Each row comes from the steps of one walk. Every step used is in the known rows, and no mark comes twice. Write the walk behind each row, first mark first.
Known rows
voti > gugare > begup: [ -8   3  -4  -5   7 -18  15   5  -6   2  -9  -4  13  -6  -2   3  -8  11
  -8   0  -1 -10 -13 -12  -8  10  15  -9   2  -6  -9  -8 -24]
miteb > dadu > gezo: [ 10   1   0  -6   9  -7  20  -5   7  -7 -17  -1  -3  -3   4  -1   9   0
 -16   9  -8  -3   2   6  -8  -1   2  -7   4  -2  -2  -6  -3]
gezo > sutoko > begup: [ 45  -6  15  -8  12 -16   9   6  -1  -9  -8  -6  -9   6   8   1  -2  -3
 -12 -15  -5   2 -18   7 -16 -12  11 -13  -2  -4 -14  14  -2]
begup > sutoko: [  1  -3   5  -6  11 -17   8   0  -5  -4  -2   2  -7   6   4  -5  -7  11
  -5   2  10   1   3  -4  -2  -2  10  -5   3  -8 -11   2  21]
voti > gugare > nepo > sutoko: [-14   9   8  -3   5 -25   2   3   6   3   2 -10  20   1  -3  13 -15  21
  -3   2  -3  -6  -7 -14   0  21  28   5   8 -17 -14   3 -20]
tozi > voti > gugare > nepo > sutoko: [ -1  13  21   8  -1 -24  -1   7  10   1  -3 -13   7  -5  -3   8 -13  20
  -2   5  -4  -7 -15 -16  -6  20  40   8  -7 -25 -15  -5 -26]
zada > gugare > nepo > sutoko: [-15   8  -3  -4  14 -12  17   7   6   1   1  -6   8  12   4  12 -10  10
   0  10   5  -4   4 -15  -8  -6  20  -2  -6 -10 -13  -6 -11]
voti > gugare > begup > tozi: [-16   2  11   4   3 -18  17  12  -8   1  -5  -3   6  -2  -6  -4 -10  10
  -2   7   9  -7  -7 -19   2  -4  19  -4   2  -7 -21  -9 -24]
sutoko > zada: [  9 -14 -11  -5   7   2   2  -5  -4  -1  -8  -1   9   7  13   1   0   5
   2   2  -7   6 -13   1 -21  -4  10 -16   7  -9 -15  -3  -1]
zada > gugare > begup > sutoko > nepo: [-14  -5  -8   7  24   2  35  -9 -12  -4 -14   8 -20  12   3   2  -8   5
  -2  11  18  -3   1 -11  -9 -23   2 -32  -7   5  -8  -7  -3]
gezo > sutoko: [ 32   3  11  -9  10  -6   5  17   1  -8  -3  -6   2   4  12  -3  -2  -3
 -12  -9  -8   4  -7  -2  -9  -4  11  -3  -5  -7 -11   7   2]
voti > gugare > zada: [  3   4  -3  -6   2 -17   9   1  -1   1 -13 -11  12 -10  -2   6  -3   4
  -6  -9   8 -10 -14 -11   6  12  11  -8  -2 -21 -12   5 -21]
begup > sutoko > zada > gugare: [ -3  -7  -9   5  24  -1   7  -4  -4  -6 -13   2  -6  10  14   5  -3  -1
   6   8  13   9   0 -13 -17 -20  21 -23   3  -4 -16  -6   9]
sutoko > begup: [ 19 -10  -4 -10   5 -19  13  -7  -1  -3  -8   0  -6   7   5   0  -4   7
  -6  -6   4   0 -13   9 -17 -13   3 -13  -1  -6 -14  11  -2]
sutoko > nepo > tozi > voti > gugare: [ 19  15  15  20  -9  -9  -8  -9  12   2 -18  -5 -14  -7   8   8  -7  14
  10   9  -5  10 -11  -8 -18  -7  21 -14 -24 -27 -11  18 -24]
gezo > sutoko > zada > gugare > begup: [ 18  -7  -1   2  29  10  20  11 -11  -6 -15  -6   3   5  15   7   0 -16
  -5   1  -8   1 -16 -16 -29 -16  21 -28  -1   5 -14 -20 -20]
gezo > sutoko > zada > gugare: [ 30  -1  -1   1  23  11   3  14   1 -10 -14  -6   3   8  21   7   3 -13
   0  -4  -4  11 -11 -11 -25 -22  22 -21  -3  -5 -15   0  -7]
nepo > tozi > voti > gugare > begup > sutoko: [  0  12  31  15   5 -30   5  -7  -5   4 -11 -12 -12 -18   1   7 -15   9
   1  16   2  -2  -6 -25 -15  12  38  -7 -16 -19 -10 -16 -13]
miteb > dadu > nepo > tozi > voti > gugare: [ 25   3  15  13 -16 -28  -2   0   7   5 -28  -3 -29  -5  11   4  -9  -3
   5  24 -21   2   1  -7 -22   7  21  -2 -14 -34 -18 -11 -27]
dadu > gezo > sutoko > nepo > tozi: [ 21  10  24   2   5   4   6 -13   8  -4 -13  -4  -2  -4   6   7   3   4
 -10   2 -16  15  -4  -2 -15 -12  16 -13 -14  -6  -7  28 -16]
nepo > sutoko > voti > gugare > begup: [ -7 -12  -3   6   8 -17  -2   4   2   5   3   5  12  10  11  16 -10  13
  -2  11 -12  -7  -5 -10  -8  13  32  -9  -2  -7  -1  -7 -27]
tozi > voti > gugare > nepo: [  2  13  17   6   1 -21   7   4   8  -2 -13 -19   5 -16  -6  -4  -7  16
  -5   3  -3 -12 -25 -17 -12  17  25  -7 -10 -22 -11  -8 -25]
dadu > nepo: [ -2 -15 -13 -14 -10 -18  11   5  -6   1  -9  10  -3  11   2  -9  -5   3
  -4   8 -10  -1  -2   5 -13  -1   4  -1  -1 -15 -21   2  -9]
miteb > dadu: [ 24  -5  -4  -4   8  -8  15   3   2  -3 -13  -1 -13  10  15  -1   0  -1
  -9   9  -5  -4   4   5  -8  -4  -8 -11   2  -9  -5 -13  10]
tozi > begup > gugare > nepo > sutoko > voti: [-13 -20  11   5  19 -13  -4 -17   0  -4   5  -9  -4  21  12   2  -9  25
   3  24 -15 -17  -6  -5  12  -1  16 -15 -10 -27 -14 -23 -13]
dadu > miteb: [ -6   1  -1 -13   0 -15   0  10  -3   3   0   3   4   6  21  -4  -4  16
  -7   1  -1  -5 -11  -8 -16  -3  -2   3   2 -17 -19  14   7]
nepo > tozi > voti: [ 20   8  17   7  -7 -15  -3   1   7   4  -7  -9 -10  -5  14   2  -5   5
   5  15  -5   8  -2  -7 -22  -7  21  -1 -29 -23  -9  -5  -5]
zada > gugare > voti: [  6   4 -12  -9  13 -13  16  15   9  -1 -17  -6   0  17   1   0   0  -1
  -2   0   2   1   6 -14  -8 -19  16 -10 -22 -12   1  -1 -20]
begup > gugare > voti: [  3  -7  -3 -19   9 -23   8   6   2  -4  -4   4  -3  21   0 -11  -5   6
  -1   0   0   0   3  -3  13 -14  13   4 -16 -21  -6  -6 -24]
gezo > sutoko > voti > gugare: [ 35  -2  12   6  13 -10 -16  16  12  -7  -8  -5   5   0  17   1   0   2
  -7  -5 -15   1 -14 -10  -9   3  26 -15  -8 -11   2  12 -16]
zada > gugare > begup > sutoko: [-16   0  -4  -2  25 -12  30   4 -12  -3  -8   0  -8   5   2   2  -9   1
  -6  11  16  -7   5 -18  -9 -14  15 -17  -8   4  -9 -19   1]
miteb > dadu > nepo: [ 14 -18 -12  -9  -5 -14  19   1  -5   0 -19   9 -21  14  10  -7  -3  -5
  -8  16 -17  -4   5  10 -12   1  -8  -6   5 -14 -16 -14  -5]
gugare > begup > sutoko: [-12  -9   6  -7  16 -18  26  -4 -17   0  -3   0  -5   1   0  -3  -9   7
 -10   8   7  -8  -2  -9  -6   4  10 -12   3   2  -8 -19   8]
sutoko > voti > gugare > zada: [  7 -11  -5   3   7 -13  -1  -5   6   1 -13  -7   8  -6   9   4   1   3
  -2   1  -2 -11 -16 -12   3  11  14 -21  -9 -19   1   2 -24]
zada > gugare: [  4   8 -16  -5  12  -6  13  12   6  -4  -9   0   1   9  10   2  -1   1
  -1   4  11   1   4  -8 -13 -23   9 -10 -14  -7 -10   3  -4]
sutoko > zada > gugare > nepo: [-10  -5 -10  -1  21   2  19  -7  -1  -2 -16 -11  11   4   7   3  -3   2
   4   9   0  -3 -13 -17 -24 -10  12 -31   1  -6 -14 -17 -17]
dadu > nepo > sutoko: [ -6 -14 -10 -12 -13 -21   5   9  -4   5   3  15  -1  21   6   4 -12   7
  -2  10 -12   4   7   7  -8   3  19  15   2 -18 -27   7  -9]
sutoko > nepo: [  8  -6 -11  -1   1   5  12  -7   1  -2  -8   7  -7  14   7  -3  -2  12
  -2   2   0   3  -7   8  -8 -13  -9 -19  -5  -7  -9  16  -2]

Write each row's walk
[  2  -1  13   8   5  -8   6 -24  -2   3  -7   4 -21   9  10   4 -11  14
   6  12   4  13   7  -5  -8 -11   4 -19  -8 -13  -9  15  14] -> begup > sutoko > nepo > tozi
[ -5   3  12  16   8  -5  31  23  -5  -4 -10  -2 -16   5   3  -9  -3  -3
   2  17  16  -6  -2 -21 -12 -31  24  -9 -27  -6 -19 -28 -19] -> zada > gugare > begup > tozi > voti
[ -5  11  33  15  -3 -21  10  12   6  -3  -9 -16  -2 -10 -11 -12  -8  18
   0   9   8  -8 -17 -25   0   4  29  -3 -11 -23 -21 -11 -25] -> begup > tozi > voti > gugare > nepo
[ -3  -1  23  18  12 -20 -13 -24   9   5 -18 -32   4 -12   7  10  -7  25
   2  25 -25 -13 -17 -24 -14  15  19 -37 -14 -32  -2 -13 -20] -> sutoko > voti > gugare > nepo > tozi > begup
[-10  13   7  -1  13 -15  17  -7   5   6 -11 -16   3  -2   6   9  -9   6
   5  18   0   0   5 -24 -19 -12  12 -18 -18 -13  -8  -9 -14] -> zada > gugare > nepo > tozi
[ 12 -29 -13  -1  -3  -6   5  -4  -8   3 -12  13 -15  27  19  10  -7  -5
   3  19 -25   6   4  11 -19   5  13  -5  21 -18 -26 -15  -8] -> miteb > dadu > nepo > sutoko > zada
[  5  -2  17  -4   9 -24  -3 -14   0   2 -13 -18 -12  14   3   0  -7  13
   5  16 -15  -2   5 -11   9 -15  16  -8 -27 -40 -11 -16 -19] -> nepo > tozi > begup > gugare > voti
[  3 -10  -2   5   5 -15  -8   0   6   4  -1  -1  11   6  12  17  -6   8
   1   2  -2  -8  -7 -10   8  14  27  -6  -5 -23  -4   6 -25] -> nepo > sutoko > voti > gugare > zada
[  3  -9  12  17  19 -19 -17 -12   4  -6 -15 -15  -9  -1   9   2  -3  23
  -4  13  -7 -11 -11 -13   1   7  22 -29  -2 -22  -5  -5   8] -> tozi > begup > sutoko > voti > gugare
[-12   7  -4  -6  17 -10  24   3   4  -2 -11 -11   7   3   1  -1  -5   5
  -3   9   6  -9  -4 -17 -13 -11   6 -18 -10  -6  -8 -10 -12] -> zada > gugare > nepo
[ 16 -11   2  -3  -9 -20  11  -8  -3   8 -18   4 -24  10  16   2  -8  -6
   1  26 -23   4  15   3 -19   0  -3  -7  -4 -21 -17 -12  -6] -> miteb > dadu > nepo > tozi
[  3  18  19  11   7 -13  15  -2   9   3 -14 -19  -8  -8   7   3  -7   3
   7  22   0  -2  -2 -25 -26 -11  23 -15 -34 -20  -8 -17 -20] -> zada > gugare > nepo > tozi > voti
[-15   2   8  -2  14 -25  14  -2 -12  -1  -8  -2   3  -7  -5   3 -12  12
  -9   2   7 -10  -8 -17  -3  14  21 -10   8  -4 -10 -10  -6] -> voti > gugare > begup > sutoko
[  1  -5 -18   4  13   4  -2   6   3  -1  -3   5   8  20  20  19  -5   1
  10   7   3  12   3  -6 -20 -20  30  -6   0 -10 -20   0  -8] -> nepo > sutoko > zada > gugare
[  2   1  11   0   8 -16  -7 -18  -3  -2  -6 -13 -11   7  12   2  -8  14
   7  19  -6  -1   2  -5   4 -19  10  -8 -21 -34 -23 -11  -2] -> nepo > tozi > begup > gugare
[ 16  12   6   6  -5 -18  -5  13  11  -4 -12  -8   0  -9   3  -2  -3   9
  -2  -1   2  -2 -16  -8 -12   3  27   1 -15 -21 -12   5 -18] -> tozi > voti > gugare
[ 32  -7  15   4  14 -10  -5   8   5  -5 -12 -12   6  -6  12   5   2  -6
 -10  -9 -10  -9 -20 -15   2  11  20 -21 -10 -18   0   7 -25] -> gezo > sutoko > voti > gugare > zada
[ 23   8  30  13   9   7   1 -22   5  -7 -22 -21  -9  -8   4   9   6  11
 -14   8 -24   6 -13  -4 -13 -11  12 -25 -15 -20 -13  18 -10] -> dadu > gezo > sutoko > nepo > tozi > begup
[ -8 -13  33  17  21 -18  -1 -33  -2   3 -11 -27 -14  -2   9   3  -8  24
   0  32 -18 -11  -5 -21 -10  10  14 -39 -12 -25  -2 -24  12] -> gugare > nepo > tozi > begup > sutoko > voti
[ 10   2  12   6   4 -11  -4 -16  -1   3 -11 -23  -5  -2  11   9  -3  15
   0  17 -15   0  -2  -8 -13  -6   7 -16 -15 -29 -15  -6   7] -> nepo > tozi > begup
[ -8 -24   5   2  20 -13  16  -8 -11   0  -1   5  -7   8  10  -5  -5   7
  -8  17  -3  -9  -3  -8 -10   4  11 -27  -5   6   5 -22   4] -> gugare > begup > sutoko > voti
[ -1 -11   0  -6  13 -10  13 -14 -13  -7 -10 -15  -8   3   2  -4   0   6
  -4   5   5 -18 -12  -2  23 -10   0 -14 -13 -35 -25 -19  -9] -> tozi > begup > gugare > zada
[ -9  15  19   0   3 -27   1 -12   6   8 -11 -19  15 -14  -1   9 -14  17
   2  10  -7  -4  -7 -24 -12  16  18 -11  -6 -21  -9   2 -23] -> voti > gugare > nepo > tozi
[ 11 -17  -9  -6  -6 -17  11   6  -4   4  -7  13 -19  26  14   6  -9  -1
  -3  17 -19   0  14  12  -7   6   7   9  10 -18 -22  -9  -3] -> miteb > dadu > nepo > sutoko
[  3  -3   7   8   6  -2  -2 -30  -3  -3 -10  -5 -23  13  12   2  -7  19
  10  20  -6   2  -1   2   6 -28  -3 -22 -21 -32 -23   1  -8] -> sutoko > nepo > tozi > begup > gugare
[ 17 -13   7   6  -4 -16   5 -17  -7   5 -27 -13 -31   7  13   5  -5   2
  -1  32 -31  -6   6   2 -15   1  -5 -18  -5 -34 -23 -23   1] -> miteb > dadu > nepo > tozi > begup
[ 47   8  44  18   1 -24   1  22   5 -12 -12 -10 -22  -4   1  -6  -5   1
  -3 -13   7   5 -25 -11  -8 -17  39  -3 -11 -20 -28  13 -23] -> gezo > sutoko > begup > tozi > voti > gugare
[-15   0  16   8  25 -10  11 -23  -3   3 -15 -14  -3  -2  10  11 -12   6
  11  21   3   7   1 -28 -24  -7  24 -31  -1 -12 -14 -17  -1] -> begup > sutoko > zada > gugare > nepo > tozi
[ 34 -13  16 -14  17 -20  18  -4 -12 -11  -6  -3 -15   7   4  -3  -5 -12
  -7 -18   9  -7 -20   4  12 -18   8 -11  -8 -18 -24   4 -22] -> gezo > sutoko > begup > gugare > zada
[  1 -15  13  16  20 -15  -5 -19  -4  -3 -20 -22  -9  -9   5   5  -1  14
  -6   7   1 -20 -17 -18  12  15  18 -34  -5 -30  -7 -11  -1] -> tozi > begup > sutoko > voti > gugare > zada
[ -4  -8  -6 -16   8 -13  17  -6  -9  -4  -1   2  -2   6   4  -7  -3  -1
   0  -1  14  -9  -5  -1  20 -10   0  -2 -11 -22 -18  -8 -15] -> begup > gugare > zada
[  7  13  20  12  -3 -23   5   0   0   7 -13 -14  -2 -17   4   9 -11   7
   1  14  -7  -3 -12 -20 -22   8  33  -7 -23 -20  -9 -14 -32] -> nepo > tozi > voti > gugare > begup
[-12   1  34   8  16 -22   9 -28  -7   3 -12 -32 -11  -8  -1   4 -12  24
  -4  23  -8 -10  -4 -21  -5  12  12 -24  -5 -26 -16 -21  17] -> gugare > nepo > tozi > begup > sutoko
[ 22   5  35   9  14 -20 -12  -3  13   2  -9 -21   8 -10  13   8  -8   7
  -1  10 -26  -2 -14 -27 -16  14  27 -24 -13 -19   4   1 -28] -> gezo > sutoko > voti > gugare > nepo > tozi
[ 10  11  22  16  -8 -17  -2  20   8  -5  -8  -5  -8  -4  -1 -10  -4  12
   4   4  12   2 -10 -16  -1 -10  32   6 -15 -23 -23   2 -16] -> begup > tozi > voti > gugare
[ 16  -1   9   0  28   7  15   6  -1  -8 -16 -15   8   2  11   4  -1  -8
  -3   0  -9   1 -18 -20 -25  -9  19 -30   1  -5 -14 -12 -17] -> gezo > sutoko > zada > gugare > nepo
[ 12  -4  10   2 -20 -23   2  -1   0   6 -12   1 -18   1   9  -4  -8   1
   5  21 -17   7   0  -2 -26  -3  21   2 -25 -29 -22  -4 -19] -> dadu > nepo > tozi > voti
[ -1  -9   0  -8 -15 -23   4  -5  -5   8  -9   5  -8   6   8   0 -10   2
   4  18 -17   8   7   0 -19  -2   9   1 -10 -22 -21   4 -11] -> dadu > nepo > tozi
[  9 -17  -1 -16  10 -23  23 -17 -11  -5  -6   2 -12   8   1  -3  -5  -3
  -2  -8  18 -10 -15   8  12 -18   1 -12  -9 -19 -22   0 -22] -> sutoko > begup > gugare > zada
